Every row comes from one small tree of marks. The marks that hang from a mark follow it in brackets, in the order of their numbers. Every link used is in the known rows. Which tree was each row made from?
(in the rows, 128 means zero)
Known rows
Z_699{Z_716{Z_849 Z_899}}: [172 143  75  72  96  75 155  77 134 126  82 166 126 125 175 123 100  76
 126 145  76 155 107 138 145 188 154 157 137 156 111 165 183 125 118 131
 120 120  99 155 142 117 119 161 139 150 107 100 128 181 111 122 114 139
  58 152 104 123 102 154 130 199 101 165 130 141 112 115 119 116 115 124
  75]
Z_899{Z_429{Z_849} Z_716 Z_995{Z_699}}: [140 120  87  45 103 124 127  72 178 137  97 202 110 122 170 209 101 102
 134 135 104 166  84 117 121 178 158 131 125 153  97 124 160 108  67 157
 120  69 108 162 127  97 120 175 119 194 144  59  88 153 125  99  69 105
  65  81 106 161 110 149  95 133 130 221 128 181  72  88 138 112 141  66
 118]
Z_995{Z_699 Z_849{Z_429 Z_716} Z_899}: [109 101 141  88 124 138 148  92 154 132  83 192  86  88 146 189 113 115
 166 124  84 131  90 151 108 207 177 152 116 121 123 144 171 134 106 171
 136 103 113 116 144 121 124 122  94 139 144  90 104 145  84 120 106 133
  39  87 132 103  86 186  71 129 108 203 123 153  97  93 101 106 160  97
 129]
Z_849{Z_995}: [120 133 104  83 114 107 151  93 130 125  79 177  94 106 150 147 102 126
 148 145  71 147 117 129 124 158 144 149 123 133 118 118 114 113  97 130
 148  96 127 143 116 123 149 141 118 144  99 120 129 137 130 129 101 151
  87  92  95 139 121 100 120 186 132 162 137 150  93 101 126 114 145 116
 121]
Z_995{Z_699 Z_899{Z_716}}: [149 111 113  67 112 148 123  98 165 119  91 184 113 117 163 151 120 138
 130 136  68 141  80 165  95 175 170 155 125 139 115 126 184 114  89 142
 145  99 116 118 128 142 137 152  80 137 117  74 103 144 107 118 117 123
  69 113 100 106 101 165  87 149 114 184 124 150  87 107 116 103 134  74
  99]
Z_899{Z_429}: [129 152 103  65 106 117 138  87 143 122  80 171 108 113 138 161  89  99
 122 154  88 139 101 105 136 156 149 138 134 141 119 113 141  95  95 132
 141 104 106 136 119 111 129 160 142 168 128  94 104 133 130 119  76 115
  91 113 122 145 120 132 111 166 146 169 127 157  91 105 123 117 144  90
 105]
Z_995{Z_899}: [138 123 120  82 130 127 145 103 140 123  83 157 106 109 149 145 114 126
 136 140  75 128  92 142 113 169 151 137 125 133 128 126 140 115 107 133
 148 122 123 121 135 140 141 153 106 141 114 105 130 139 119 130 113 125
  81 121 104  99 115 143  96 174 125 167 130 118  97 106 119 105 138 100
 105]
Z_849{Z_429 Z_716{Z_899}}: [ 98 140 109  78 109  93 139  82 119 140  64 178  88  96 148 157 105 107
 134 161  77 173 107 129 116 186 172 160 113 151 118 159 135 111 120 147
 143 115  97 125 119 122 115 140 141 167 114  70 105 136 107 122  93  99
  54 102 126 154  82 141 105 162 160 192 106 151 118  99 126 102 163 123
 103]
Z_716{Z_699 Z_849}: [160 172 102  69 103  82 148  63 147 114  80 179 127 140 155 160 102  76
 140 152  90 136  94 161 163 186 156 145 131 146  97 165 162 120 128 130
 138 117 145 151 108 107 131 156 109 138 100 117 125 145 131 111 113 142
  93 138 111 135  87 110 142 186 115 170 130 169  88 110 136 120 124 103
 112]
Z_899{Z_429{Z_699} Z_995}: [137 144  97  46 128 105 137  91 156 140 101 193 109 101 146 187 100  81
 130 147  96 150  91 119 141 175 152 146 111 113  93 110 126 115  89 142
 132  85 118 170 133 102 141 163 146 178 152  88  85 131 156 111  78 101
  82  93 101 169 124 125 108 169 134 199 132 158  97 117 144 103 154  71
 116]
Z_995{Z_849{Z_429{Z_699}}}: [140 154 124  76 137 121 139 102 119 117  95 195  86  91 127 192  91  74
 134 142  75 112  93 141 128 188 147 163 108 118 116 144 155 133 132 157
 130  87 122 159 139  96 123 130 133 163 139 111  99 146 121 119 100 138
  53  75 120 150 103 157 101 154 120 191 144 146  99 113 123 110 151 102
 126]
Z_699{Z_716}: [137 157 100  81 105 118 142  95 133 112  89 171 111 109 183 134 100 107
 122 147  86 148 113 109 112 183 143 136 122 145 134 110 174 107  92 119
 129 111  96 140 131 130 128 152 120 156 125 111 119 161 126 139  91 145
  75 122 110 125 132 129 120 179 121 151 142 138 103 123 122  99 129 103
  92]
Z_849{Z_716{Z_899}}: [118 141 110  75 120  84 136  80 132 144  76 176 104 106 162 137 111 115
 135 147  85 166 104 140 118 174 157 158 123 151 113 158 138 106 113 133
 142 104 104 128 111 133 123 148 130 155 104  82 120 147 120 125 102 111
  69 124 107 131 102 139 111 169 150 169 119 147 115 113 121 104 148 125
  95]
Z_899{Z_429 Z_716 Z_995}: [142 129  86  59 104 117 119  87 169 139  89 183 124 126 168 183 100  92
 111 144 101 158  99 118 132 160 160 145 121 145 103 111 128  87  79 128
 135  84 105 148 127 129 130 184 134 182 153  65  82 138 139 114  67  97
  82 107 113 172 110 137 101 167 133 183 119 170  79 106 132 120 146  63
  94]
Z_429{Z_699{Z_716}}: [146 163  95  65 125 114 126  99 123 116 114 185 102 103 177 151 103 104
 124 149  81 143  89 137 111 189 148 157 120 126 110 125 186 118  98 135
 140  90 105 164 124 116 127 136 131 160 128  99 103 162 137 136  96 135
  69 107  96 137 136 126 127 170 113 175 152 145 114 142 122  85 130  91
 104]
Z_995{Z_699{Z_716} Z_849 Z_899}: [157 102 127  76 118 138 158  95 158 125 100 179 122 100 168 150 119 110
 150 115  82 120  97 148 108 197 156 145 126 119 137 130 212 144  93 151
 125 104 107 133 152 131 126 138  96 128 141 114 113 177  90 125 122 157
  44 123 109  78 119 193  93 146  71 172 135 135 100 108  95 103 123  92
 100]
Z_429{Z_849{Z_995{Z_899}}}: [111 105 103  75 129 114 165  88 133 124  88 160  90  99 147 166 112 136
 165 132  64 138  85 130 113 171 141 146 135 147 119 134 131 130  98 155
 152  94 129 157 120 115 135 142 110 167  86 112 141 153 122 123 112 144
  82  80  91 113 123 122  94 171 124 186 149 126  82  86 113 112 151 118
 131]
Z_716{Z_699 Z_849{Z_995{Z_899{Z_429}}}}: [136 108  83  60 103  84 169  52 168 124  71 160 133 124 140 177 111  87
 155 144  79 135  78 164 174 183 163 165 135 134  90 162 146 126 101 144
 158 110 145 153 121 104 136 156 126 140 112 104 119 138 123 106 115 133
  91 133 125 130  83 111 117 184  79 193 121 172  85  86 115 123 150  90
 123]
Z_429{Z_699 Z_849{Z_716 Z_995{Z_899}}}: [ 91 103 101  72 140 100 144  81 122 127 113 181  79  86 152 183 121 132
 168 137  72 145  69 152 101 199 155 172 119 132  90 151 139 134  83 169
 159  64 121 167 105 103 127 120 120 176 104  87 122 155 130 127 101 126
  62  64  78 121 127 122  91 159 120 208 161 150  99 109 106  91 172 107
 154]
Z_899{Z_429{Z_849{Z_995}} Z_716{Z_699}}: [111 127  66  54  91 102 136  52 151 124  94 186 126 119 159 207 107 109
 124 139  77 155  68 134 129 176 155 162 128 166  93 147 160 100  76 144
 153  71 129 175 101 102 109 171 135 184 105  72  87 148 133  97  83 110
  89  98 126 164  99 104 107 136 111 209 133 195  72  89 113 118 157  82
 124]
Z_849{Z_429}: [116 160 119  88 111 130 136 101 123 120  73 179  76 109 145 168  88 105
 130 163  69 143 108 113 120 178 154 134 115 137 130 125 131 109 123 146
 142 122 109 131 133 111 130 146 120 168 127 101 108 123 116 131  88 125
  79  90 125 154 100 127 108 166 149 179 126 138  93 103 137 111 151 101
 113]

Write each row's tree
[123 157  94  72 119 128 124 101 111 116 102 187  81  94 159 173  91  96
 127 163  72 151  94 120 111 197 157 156 111 127 112 129 177 123 105 153
 140 101  95 154 140 108 122 131 140 167 143  94  93 147 121 133  91 127
  61  87 116 162 116 132 108 166 124 201 138 145 111 127 124  89 148  85
 110]  Z_849{Z_429{Z_699{Z_716}}}
[ 75 124 108  92  98 123 144  84 140 134  66 195  65  94 148 181  96 132
 164 151  86 178 113 134 107 193 174 152 108 130 114 133 132 117  84 164
 150  89 105 119 117 108 138 116 111 150 117  86 105 132 101 128  89 137
  60  66 121 162  98 119 101 148 134 203 113 183 101  86 132  96 169 105
 139]  Z_849{Z_429 Z_716 Z_995{Z_699}}
[158 105  90  62  94 132 132  77 181 121  84 178 126 132 162 175 108 106
 131 133  80 136  73 160 126 178 181 162 141 148  96 143 193 106  79 159
 137  88 108 127 132 108 125 161 112 151 137  66  96 140  96 106 101 109
  69 129 121 105  82 180  90 155  97 200 119 173  82  97 108 123 134  60
  95]  Z_995{Z_699 Z_899{Z_429 Z_716{Z_849}}}
[ 89 129 107  91 118  95 152  77 127 128  88 176  79  99 163 173 104 131
 163 138  85 161 102 118 111 181 140 149 126 153 108 142 120 115  89 150
 147  75 109 152  99 111 125 134 117 180  93 102 136 150 124 133  84 144
  73  73  88 132 124 110 104 163 145 182 150 159  87  91 118 102 155 128
 142]  Z_429{Z_849{Z_716 Z_995}}
[155 132  79  69 105  90 160  76 144 145  72 165 110 124 177 154  96  59
 132 143  84 171 115 127 152 199 169 150 123 143 112 159 158 142 123 144
 114 125 108 161 161 119 122 165 146 170 140  99 115 172 110 120  98 127
  50 134 116 159  78 154 121 199 102 195 109 145 110 102 131 112 136 113
  80]  Z_699{Z_716{Z_849{Z_429} Z_899{Z_995}}}
[ 75 132 106  85 123 108 129  88 114 133  86 190  60  86 145 186  98 117
 153 161  73 164  98 143 112 193 167 180 108 123  94 137 121 120  95 164
 159  71 104 148 113 106 137 119 134 164 125  87  92 125 124 135  81 121
  66  56 113 177 105 101 101 167 137 208 140 172 108 112 125  93 175 105
 144]  Z_849{Z_429{Z_699} Z_716 Z_995}
[132 136 135  84 134  93 147  94 161 146  93 193 109 100 167 171 108  92
 148 125 117 142 118 125 135 183 151 139 114 126 112 132 119 118 105 135
 119  87 118 151 132 134 138 154 116 165 150 111 116 157 133 134  83 136
  55 102  95 138 113 144 102 175 131 165 141 150  90 111 129 105 142 104
 117]  Z_899{Z_995{Z_849{Z_716}}}
[ 88 119  93  69 103 105 153  60 151 128  88 189  87  98 146 194  96 127
 162 137  92 166  91 112 116 182 154 145 131 146 103 128 150 112  62 166
 141  69 106 145 104  82 121 133 133 179 117  79 113 150 115 113  72 124
  75  75 115 142 120 133  99 127 138 205 132 185  90  81 113 107 156 103
 144]  Z_899{Z_429{Z_849{Z_716 Z_995{Z_699}}}}
[125 125 116  60 115  82 145  80 158 159  80 187 107 104 166 148 117 113
 153 135  98 187 115 149 126 188 167 138 113 133 102 149 134 128  93 143
 128  99 116 137 123 137 139 152 111 151 117  80 112 149 120 109 106 116
  59 111  94 139  99 143 113 157 148 189 109 157 113 103 138  99 144 114
 103]  Z_849{Z_716{Z_899{Z_995{Z_699}}}}
[106 157 109  72 141  96 124  84 113 126 119 198  80  97 153 192 100 112
 146 149  86 151  71 136 100 198 143 155 119 148  91 151 158 118 101 159
 138  67 108 173  96  98 114 131 127 185 112  85 118 158 138 125  87 122
  65  77  87 133 134 129 106 146 155 200 163 158  98 125 120  90 150 101
 146]  Z_429{Z_699 Z_849{Z_716}}
[138 153  81  57 117 110 127  88 136 116 109 180 114 108 161 166  97  91
 118 154  85 148  87 118 119 188 152 157 127 126 107 114 181 106  78 140
 139  87  93 155 124 103 121 149 159 174 151  86  89 157 140 127  75 111
  77 110 115 147 136 138 113 155 117 187 146 163 114 132 113  95 142  74
 108]  Z_899{Z_429{Z_699{Z_716}}}
[126  90 110  69 113 134 161  91 153 126  73 174  97 101 145 147 113 142
 164 133  67 150  98 156 114 170 166 140 125 119 119 120 142 137  81 145
 154 103 132 123 130 128 154 135  96 127 101 112 127 136 111 119 122 153
  77  90  97 110 117 132  96 164 106 181 128 141  94  90 117 107 150  98
 128]  Z_849{Z_995{Z_699 Z_899}}
[ 96 148 104  74 116 100 139  71 142 120  92 180  93 102 152 187  89 111
 142 148  95 154  89  96 116 179 144 136 137 159 112 135 144  88  85 154
 134  83  92 145 103  91 109 151 145 192 125  78 114 146 126 118  62 107
  74  94 111 137 122 141 101 142 154 190 138 165  91  93 108 109 152 100
 124]  Z_899{Z_429{Z_849{Z_716}}}
[142 123 103  66 113 124 123  80 152 120  92 176 134 122 169 156 127 123
 119 140  71 137  71 169 114 180 167 158 126 149 110 145 168 106 105 127
 162 105 133 129 117 153 129 170  97 139 113  77  95 135 125 118 120 111
  84 132 111 118  96 128  97 161 102 179 127 148  84 113 116 108 141  79
  99]  Z_995{Z_899{Z_716{Z_699}}}
[148 163  87  76  90 105 119  64 143 119  80 189 122 145 165 184 100  78
 116 160  80 148  86 161 144 189 166 168 125 164  90 172 170 105 125 139
 140 110 130 152 114 115 113 160 114 159 117  82  98 131 116 115 102 118
  80 123 130 165  59 122 123 173 112 199 122 186  75 112 135 128 138  84
 106]  Z_899{Z_716{Z_699 Z_849{Z_429}}}
[ 92 161 114  87 127 115 109  95 113 124  95 192  72  93 146 185  93 103
 133 169  79 157  92 133 102 198 165 161 111 130  98 141 144 108 108 160
 149  87  96 139 109 107 122 124 133 167 141  81  93 131 125 131  81 102
  66  75 115 166 103 126 104 156 147 208 130 164 110 126 127  89 163  94
 133]  Z_849{Z_429{Z_699} Z_716}
[131 135 114  59 116  66 156  56 148 137  87 189 139  98 141 174 115  83
 133 127  98 137  88 149 151 187 156 168 120 144 108 178 163 117 112 140
 137  98 126 146 111 113 114 154 149 150 118  91  90 159 120 102 107 106
  59 133 138 135  87 153 109 141 117 182 118 178 113 100 100 116 159 115
 109]  Z_995{Z_849{Z_716{Z_699 Z_899{Z_429}}}}
[167 124 122  70 115 123 133  95 178 140 101 208 119 118 173 185 113  98
 133 119  98 141 108 155 123 181 160 146 112 129 113 128 158 126  94 141
 110  76 127 157 144 136 140 164  93 154 145  89  92 156 119 109  99 143
  45  93  99 138 103 160 101 149 108 186 132 171  77 111 136 116 130  79
 106]  Z_899{Z_716 Z_995{Z_699 Z_849}}
[138 133  83  93  88 113 138  86 136 117  66 176  93 136 164 179  96  94
 129 159  70 149 106 147 128 167 168 170 132 157  98 149 131 106 113 149
 140  88 110 152 120 106 127 149 123 167 119  91 113 134 112 127  89 136
  74  94 119 169  79 127 113 193 111 193 132 178  79 106 123 128 145  97
 112]  Z_899{Z_716{Z_849{Z_429 Z_995}}}
[114 138 100  68 108  77 145  69 140 143  78 175 115 105 151 146 107 103
 124 148  91 162 101 122 126 170 161 153 129 152 110 147 143  94  96 133
 144  95  97 125 109 118 119 160 151 169 119  74 100 145 119 113  85  94
  72 128 123 143 103 146 113 160 150 173 109 161 116 104 112 112 156 115
  93]  Z_849{Z_716{Z_899{Z_429}}}
[161 114 100  76 104 127 154  89 164 123  85 172 114 121 173 142 113 107
 149 134  80 141  91 150 118 200 169 142 138 129 113 141 214 138  95 155
 130 114 106 131 146 123 134 137  92 135 125 101 127 170  94 122 116 151
  60 139 102  88 105 173 104 175  80 177 131 141 101 112 112 109 117  88
 101]  Z_995{Z_699{Z_716{Z_849}} Z_899}
